What can hang from each mark
Y: P U
U: X
A: P
P: A X Y
K: P
E: Y
X: E P
W: P

Every row comes from one small tree of marks. Brackets hold a mark, then the marks that hang from it, in alphabetical order. Every link used is in the known rows. Which tree was each row made from?
In the rows, zero is written as 128.
Known rows
[X [E [Y U]] [P A]]: [107 118 146 151 155  88 111 142 121 114 190  88 109 156 111 138 108 132
 127 137 135 103 136 100 130 128 126 198 156 118 180 123  96 130  97 137
 217 214 144 127 172  92  97 136  95  82 150 113  70 127 154 144  61 131
 116 130 149 193 173 143 162  90 149  92 108 133 127  79 114 137  98  87
 161 160 130  91 174 125 138 169 133 156 174 121  75 142  72]
[Y P [U X]]: [126  73 144 148 140  31 135 111 148 132 142 103 109 165 194 111 103 121
 116  60  81 149 151 146 157 117 142 184 162 129 163 104  69 153 110 145
 153 150 132 142 155 117 131 173  93 118 136 137 112 166 114  96  77  97
 158 145 148 185 158 151 139  98 174 103 113 158 103  74 134 145  99 110
 155 148 127 128 130 104 130 164 159 109 166 147  96 155  92]
[W [P A Y]]: [102 134 133 108 146 121 175 161  90 132 156 143  90 150 105  86 138 112
 162 144 134  96 130  80  73 137 124 173 155 141 164  99 117 135 129 126
 158 157 143 135 139 161 128 125  85  84 151 130  98 161 110 183  68  93
 138 129  83 168 129 170 161  75 121 109 121 100 127  72 126 162 108 118
 107 140 122 105 125 108 131 160 138 151 119 104 117 162 149]
[K [P X]]: [135 155 126 126 137 128 128 105 124 122 134 138  94 119 150 107 108 148
 135 100 121 130 121 119 138 130 132 159 143 132 137 110 131 165 136 116
 109 152 145 157 142 109 113 151 134 106 134 117 106 127 133 122 109 102
 135 133 104 184 130 153 154 115 142 131  97 132 133  96 141 134 128  97
 146 114 115 158 146  87 131 165 131 163 127 161 132 133 144]
[W [P [X E] Y]]: [131 133 185 123 163 131 145 144 120 129 197 153  95 122  94  84  98 104
 123 105 133 122 139  70  67 133 112 125 163 124 156  88 129 155 163 141
 138 147 145 151 119 164  85 142 124 111 141 141  75 158 179 133  19 111
 158 133 132 160 136 210 176 117 117  94 113  88 165  73 116 146  60  92
 131 124  92 104 135 106 119 138 121 101 145 121  92 130 122]
[E Y]: [125 138 126 149 125 110  99 158 132 129 141 112  94 134 115 114 146 110
 167 145 123 109 128  96 110 108 131 129 127 150 134 135 105 139 142 109
 155 163 152 133 136 117  82 127 122 121 134 125  98 114 156 148 106 140
 128 125 125 143 127 111 140 106 124 105 119 134 136 111 122 135 136 111
 144 143 121 124 129 125 122 144 144 142 145 152 104 130 135]
[K [P A [X E] [Y U]]]: [127 142 133 149 170 140 151 127  91 117 203 167  87 142 116 108  77 146
 154  96 149 147 120 123 142 125 132 191 166 121 125  64 122 162 103 138
 158 195 132 161 176 134  85 147 122  62 143 126  90 146 141 130  51  85
 120 136  95 248 164 187 216  78 154 114 101 125 142  73 116 136  89  91
 123 146 124 115 155 106 100 196 134 185 125 146  95 144 120]
[A [P X]]: [130 168 110 119 140 105  81 122 145 106 168 143  88  98 146 109 124 112
 102  95 114 144 139 112 120 145 121 139 134 151 149 111 136 140 159 135
 107 155 136 155 110 118 138 132 137  83 131 118 120 136 137 150 104  87
 125  89 103 196 130 172 128 134 131 118 107 132 131  90 140 166 122 102
 147  99 117 149  99  85 153 162 137 138 152 134 110 152 112]
[W [P A [X [E [Y U]]]]]: [111  90 154 111 151  98 134 136  89 103 212  88 111 155  86 115 119 104
 131 121 174  94 153  99 108 145 121 179 186 126 163  96 117 146 125 137
 219 191 147 150 171 132 104 123  86  85 140 108  73 125 171 159  31 124
 154 130 152 189 160 191 203 107 124  86 105 126 128  86 108 145  70  84
 126 134 112  76 163 100 123 152 143 145 167 113  83 131  50]
[Y [P A X] U]: [114  85 132 123 133  54 135 104 107 103 175 104  97 154 187 102 111 100
 109  65 108 136 143 143 138 153 126 202 188 116 196 114 108 146 100 139
 181 178  88 176 176 101 134 148  94  73 124 108 114 161 117 128  81  77
 160 111 129 252 172 195 148  83 146 120 105 162 124  72 118 144 117 104
 139 136 119 106 143 101 136 154 176 163 168 113 100 171  72]
[A [P [X [E [Y U]]]]]: [136 143 125 158 136  90  87 143 131  95 223 131  91 111 110 126 105 101
 123  97 152 135 145 107 138 131 130 150 142 141 145  97 107 147 141 153
 179 182 169 148 131 107  88 134 132  71 120 135  88 115 178 127  63 122
 122 123 143 198 163 176 166 138 144  82 108 136 138 103 119 152  82  71
 151 128 123 111 121 124 127 174 127 120 171 151  84 129  72]
[W P]: [113 128 141 112 124 124 132 142 128 139 136 118 110 138 127  98 129 126
 138 114 121  93 129  92  81 154 108 153 147 130 143 113 105 133 144 133
 142 124 149 134 118 140 156 142  96 114 142 129  93 157 120 147  78 105
 145 147 130 115 130 138 155 112 124 118  99 109 128  82 138 133  97  98
 141 112 113 119 127 102 136 136 119 109 152 122 146 134 132]
[U [X E P]]: [128 117 181 131 163  94 117  93 161 122 156  93 133 141 142 137  90 147
  92 107  73 149 135  91 123 107 138 134 150 125 181 100 113 146 130 159
 138 150 167 120 110  93 101 157 130 126 158 128  89 141 166 104  43 115
 115 129 138 151 157 153 133 124 150  90 116 108 129  67 120 131  92  93
 192 138 104 130 171 110 136 148 113  82 173 147  71 134 116]
[U [X [E Y] [P A]]]: [119  99 159 115 179  81 125 107 139 123 186  68 120 164 104 146  93 138
 115 161  85 132 136  85 112 101 144 151 152 132 199 101 100 146 123 139
 181 219 175 118 169  82  77 132 125  99 161 112  81 104 182 148  58 131
 111 104 120 179 161 144 143 101 145  82 118 134 126  88 108 150  93 114
 180 149 108  97 171 122 141 173 139 132 172 146  30 142  87]
[P Y]: [130 164 148 154 144 115 135 143 122 135 149 160  73 124 114  99 120 122
 147 118 106 114 128  95 107 107 130 129 126 141 127 107 119 142 136 105
 119 141 129 129 114 144 104 125 125 118 118 146 101 151 136 121  96 108
 130 135 100 173 139 152 145 117 140 107 131 124 137  90 119 140 113 110
 123 146 120 137 109 124 118 145 121 135 119 143 103 152 159]
[E [Y U]]: [129 123 124 164 105  79 100 165 126 127 143 109  84 149 115 113 134 125
 160 122 128  96 125 110 137 113 143 170 131 145 129 124  81 150 119 104
 180 172 145 158 147 125  97 132  95 102 118 147 111 130 131 139  90 112
 142 149 143 170 154 120 164 108 149  98 105 146 115  94 130 127 114  98
 135 150 132 118 126 117 117 140 134 145 154 149 102 149 107]
[X [E Y]]: [122 144 167 159 132 131  91 148 138 134 159 126  93 129 101 122 128 127
 145 157 127 100 137  82  95 111 129 113 128 123 131 114 107 145 138 136
 158 161 176 124 143 100  67 118 127 133 132 132  85 116 173 130  69 138
  99 151 147 116 145 126 175 134 142 104 118 129 133 100 123 124  93 113
 148 155 113 107 136 136 114 142 129 135 156 174 101 116 129]
[K [P [X E] Y]]: [146 172 165 148 167 147 135 132 106 137 186 177  86 119  95 101  83 131
 143 103 130 138 129  95 131 110 131 133 147 134 135  86 128 173 143 133
 130 174 159 153 132 141  59 139 157 104 145 131  85 138 176 114  66 105
 116 144 103 196 135 175 199 102 148 106 122 110 154  76 124 137  87  98
 136 147  97 144 147 118 108 184 116 141 121 176  97 120 144]

Which tree is each row?
[119  83 139 126 160  41 148 104 129 107 151  74 130 175 163 142 107 155
  97 108  87 131 145 128 152 125 134 215 169 134 177 107  96 145 102 130
 166 176 128 139 152  93 149 162 105  84 141 129 111 156 112 137  62  93
 142 107 106 221 178 149 130  90 157  96 111 150 114  66 139 141 114 109
 173 131 146 123 150  82 153 162 133 125 171 117  70 170  71] : [Y [U [X [P A]]]]
[119  80 131 138 162  36 129 119 132 113 170  59 113 178 130 143 112 129
 131 139  99 144 148 121 157 103 148 209 166 145 194 120  76 133 114 109
 189 213 135 130 177  90 103 147  91  80 143 135  96 127 134 162  62 119
 149  90 109 222 173 137 126  93 149  78 116 156 105  64 117 157 106 104
 172 164 134 110 149 105 144 158 145 137 181 123  42 158  63] : [E [Y [U [X [P A]]]]]
[116  68 159 126 144  52 137  95 139 125 168  97 124 178 180 131  90 143
 103  76  73 135 144 131 135 114 123 178 183 115 176  71  87 149  99 178
 185 187 141 139 178  91 119 152  89 103 141 109  99 167 123  98  48 100
 124 158 146 201 187 183 182  95 179 113 112 162 118  68 114 138  85 119
 157 154 120 104 164 109 125 176 161 139 147 149  90 142  67] : [Y [P A] [U [X E]]]
[131  89 137 144 160  80 148 137 116 121 162 129  89 169 142 109 115 132
 134 109  92 139 147 130 128  85 160 185 166 135 131  89  99 141 109 121
 150 175 137 148 162 131 116 148 102  80 124 153 120 169 112 151  58  89
 141 101  93 229 163 164 163  67 141  89 135 159 125  66 115 150 112 117
 131 142 135 132 129  97  98 178 155 151 126 127  72 178 107] : [P A [Y [U X]]]
[114  61 120 129 144  36 139 102 119 114 143  83 114 178 201 114 101 130
 109  79  82 141 143 144 150 121 133 192 171 126 183  95  66 140  92 150
 167 189 115 156 179 103 145 142  88  95 137 119 117 168  96 134  83  93
 151 123 143 219 170 162 153  80 163 119 133 161 114  83 123 150 120 123
 156 151 134 114 148 100 128 177 168 138 157 136  82 180  78] : [Y [P A] [U X]]
[124 122 174 109 180  79 129  83 146 126 156  75 141 158 137 147  96 141
  94 130  75 144 129  91 111 108 127 153 169 117 191 104 119 146 118 150
 151 184 162 113 145  89 118 136 128  98 160 104  93 130 146 120  44 109
  94 107 118 185 159 155 145 101 157 113 113 119 126  68 118 128 101 118
 172 127 122 104 176 104 149 166 148 113 165 140  62 137 103] : [U [X E [P A]]]
[115  84 146 116 158  90 167 146  83 109 198 138  81 155 124 100 113 113
 130  91 144 113 140 114 103 142 124 207 183 133 166 101 121 143 129 119
 171 173 119 169 145 163 133 150  88  62 139 141 104 180 116 177  46  69
 189 111  96 229 170 212 171  73 112  83 104 122 135  63 121 163  88  87
 107 126 113 103 128  95 132 152 140 145 137  83  86 170  93] : [W [P A X [Y U]]]
[130 179 110 138 165 113 105 150 133 112 202 167  73  94 130  84 114  99
 104  93 115 162 138 100 110 132 134 133 123 147 153 125 128 152 158 125
  90 163 141 160  88 146 112 150 143  67 137 150 121 138 144 157  94  79
 143  84  84 224 136 186 133 132 127  95 119 124 147  94 128 180 100  86
 123 121 120 142  81 103 145 183 117 127 136 139 101 170 138] : [A [P X Y]]
[149 163 143 165 148 101 106 159 127 111 225 176  82 107 124  94  85 106
 101  70 148 153 141 104 135 132 131 139 149 131 129  74 116 147 139 164
 138 166 141 161  99 143 103 142 155  75 124 147  96 156 172 117  55  93
 127 122 136 223 159 201 169 116 153  94 116 131 145  79 112 153  69  80
 123 130 126 134 119 110 116 187 118 130 152 134  92 154 105] : [A [P [X E] [Y U]]]
[107 143 141 114 162 118 143 134  92 114 184 154  73 129 123  97 117 103
 124 115 107 128 141 114  99 126 133 153 159 140 160 124 158 140 141  99
 127 178 114 158 150 140 103 122 131  74 125 124 109 146 138 168  77  87
 146  86  74 234 150 202 151  84 108 121 137 138 147  95 115 165 126 121
 109 120 120 127 109 108 126 153 154 181 126 115  82 160 150] : [P A X Y]
[123 115 168 148 152 112 133 135  95 108 211 144  73 140 123 113  92 119
 109  90 135 113 126 116 112 119 140 159 172 119 142  89 139 153 111 133
 176 186 129 163 166 132  81 144 129  71 127 131  93 162 154 134  32  93
 129 130 122 245 175 218 192  91 131 107 120 136 145  86  95 138  76 105
 125 132 123 111 147 110 108 169 150 163 142 116  91 154  97] : [P A [X E] [Y U]]
[128  90 123 155 142  52 124 135 122 122 178 100  89 142 159 102 105  74
 134  84 127 142 150 126 151 133 124 181 153 140 182 142  79 150 119 118
 187 196 102 170 155 119  91 158 100 101 124 139  91 141 154 121  86 114
 175 117 151 228 168 178 133  96 149  95 122 163 133  92 111 151 102  76
 142 170 114 108 123 111 126 138 157 145 188 134  78 160  72] : [E [Y [P X] U]]
[ 98 143 134 149 132  98 147 151 102 113 159 153  71 146 130 101 127 143
 146 103 119 121 123 119 133 115 143 191 155 134 128  99 114 137  99 108
 169 155 116 152 159 147 115 126 105  73 127 149 117 169 116 153  88  94
 133 128 113 221 165 165 172  80 141 114 129 144 132  69 128 138 110 109
 108 151 143 125 128 114 106 169 148 174 122 118 108 169 116] : [P A [Y U]]
[107 112 136  88 146  75 126  98 106 112 162  99  91 128 173 107 117  95
 109  96  82 134 125 126 113 161 109 163 170 144 214 128 119 137 121 137
 148 181 107 175 168 116 125 142 100  89 145  99  98 143 124 150  92  88
 145  96 106 221 150 191 123  80 124 134 118 149 128  95 118 157 127 110
 147 129 119 111 134  92 153 156 176 172 144 128 104 165 106] : [Y [P A X]]
[127 122 139 153 183 103 161 121 110 130 191 144 100 181 123 115  81 158
 157 103 114 147 120 113 136  90 157 183 172 125 104  41 104 157  96 154
 159 193 169 135 180 116  84 131 118  83 140 136 111 152 127 117  55  73
 108 140 108 215 159 152 216  72 175 103 119 129 112  59 117 136  93 111
 134 166 117 119 164 113  89 214 135 157 111 185  85 156 119] : [K [P A [Y [U [X E]]]]]
[146 143 151 171 158 134 143 142 114 122 199 177  78 135 113  99  72 136
 142  71 148 150 126 113 148 117 136 170 168 114 112  65 113 185 120 135
 142 164 136 161 143 125  77 163 136  94 140 146  82 151 159  91  60  94
 143 165 113 214 152 181 208 112 163 109 104 126 146  60 122 131  80  73
 134 148 122 140 151 118  88 185 117 136 136 162 103 129 116] : [K [P [X E] [Y U]]]
[123  94 174 154 128  72 118 106 127 116 184 120  95 133 168 121  90 101
  97  46 110 135 134 130 143 136 113 154 183  99 175 104 101 155 105 170
 176 172 116 178 135 100 115 169 101 106 129 115  75 173 154  76  55 107
 144 154 172 192 168 207 166 106 166 107 105 139 135  84 106 123  87  76
 154 145 124 126 160 113 116 145 145 127 176 126 115 138  62] : [Y [P [X E]] U]
[130 157 109 173 126 116 142 150 117 145 154 180  80 153 127 105 104 155
 176  89 136 132 110 122 157 107 143 204 148 131 103  90  80 169 100 113
 150 151 128 166 142 142  99 155 109  90 129 155 115 163 118 123  92  80
 133 157 100 197 157 128 189  83 160 103 116 135 127  61 141 141 106  89
 131 160 130 155 138 116 101 188 113 170 116 158 115 149 142] : [K [P [Y U]]]
[152 126 141 176 169  75 110 158 154 114 205 150  95 141 140 115  81 125
 117  96 104 154 149  99 128 103 158 145 152 133 109  59  97 160 134 169
 129 158 168 138 113 135 100 133 128  77 124 157 117 154 141 118  56  90
 119 131 125 190 180 171 179 123 177  84 131 141 126  64 134 155  73  96
 140 137 122 142 122 110 110 200 115  92 150 169  79 154 100] : [A [P [Y [U [X E]]]]]
[115 154 106 110 154 136 139  99  95 112 147 130 100 132 130 121 117 157
 151 118 110 134 123 119 127 134 134 184 163 149 149 102 130 146 118 117
 129 184 148 161 177 107 117 134 120  85 152  93 119 128 129 160 103  84
 130 107  71 216 130 159 181  95 133 148  99 136 124  95 128 141 138 118
 138 114 112 123 155  80 140 184 147 215 122 157 117 148 134] : [K [P A X]]
[106 161 106 159 151 123 161 148  89 132 156 161  83 161 123  93 107 150
 173 111 141 134 117 127 152 114 135 215 155 135 112  90  97 159  90 114
 165 179 125 157 178 133 111 132 101  62 136 140 118 154 101 154  95  85
 132 142  95 232 146 133 201  67 154 135 106 140 112  67 138 146 107 106
 110 160 141 135 135 100 102 196 124 204 111 156 115 154 131] : [K [P A [Y U]]]
[137  76 134 155 140  65 105 136 138 126 154  89 113 163 135 126 123 132
 132 112 102 117 144 119 147  87 160 172 159 150 135 110  83 150 130  98
 150 180 159 131 155 115  93 146 103 116 119 153 123 128 147 129  56 123
 141 120 137 169 163 127 159 101 152  77 126 162 123  99 117 132 116 108
 154 154 132 123 135 112 108 159 139 106 157 164  67 146  99] : [E [Y [U X]]]
[112 114 182 104 180 134 162 136 103 120 215 147  89 137  98  88 105 100
 121 120 132 114 136  83  63 139 123 150 171 125 170  91 148 131 147 150
 157 175 146 153 148 145  96 119 114  91 148 115  76 150 158 155  22 102
 145 117 101 184 146 223 190  92 113 100 120  97 148  62 118 158  75 111
 120 118  96  95 146 104 124 163 126 146 130 114  97 138 125] : [W [P A [X E] Y]]
[101 127 112 127 133  76 133 136 125 129 157 104  89 154 143  93 123 107
 158 147 114 104 129 120 112 120 108 159 137 131 200 131  97 134 111 126
 177 201 140 142 179 105 106 119  90  87 144 117 101 130 134 172 109 112
 123 111 112 188 147 143 140  86 136 116 130 138 111 115 128 158 124 117
 125 173 123  95 123 112 147 168 167 188 144 142  92 158 109] : [E [Y [P A]]]
[136 154 128 138 160 109  72 150 146 101 209 125  95  92 104 117 114 103
 118 133 130 139 141  90 111 128 125  98 125 145 157 116 120 149 165 146
 139 181 182 143 122 108  75 125 138  85 136 122  91  97 191 149  82 128
 103 110 121 174 153 171 168 148 130  99 112 122 130 105 114 153  88  96
 140 125 109 123 117 120 135 178 128 132 164 156  93 126 100] : [A [P [X [E Y]]]]
[141 106 157 140 163 101 105 131 155 131 151  96 115 140 101 116 113 134
 131 150  93 129 133  90 100  81 150  99 136 139 138  98 114 149 153 139
 143 168 193 120 148  98  69 119 123 136 123 132  94 105 180 116  47 136
 107 135 139 127 144 124 157 133 141  80 133 129 125 103 116 130  84 126
 159 136 108 126 145 127 114 163 140 104 141 176  61 122 113] : [U [X [E Y]]]
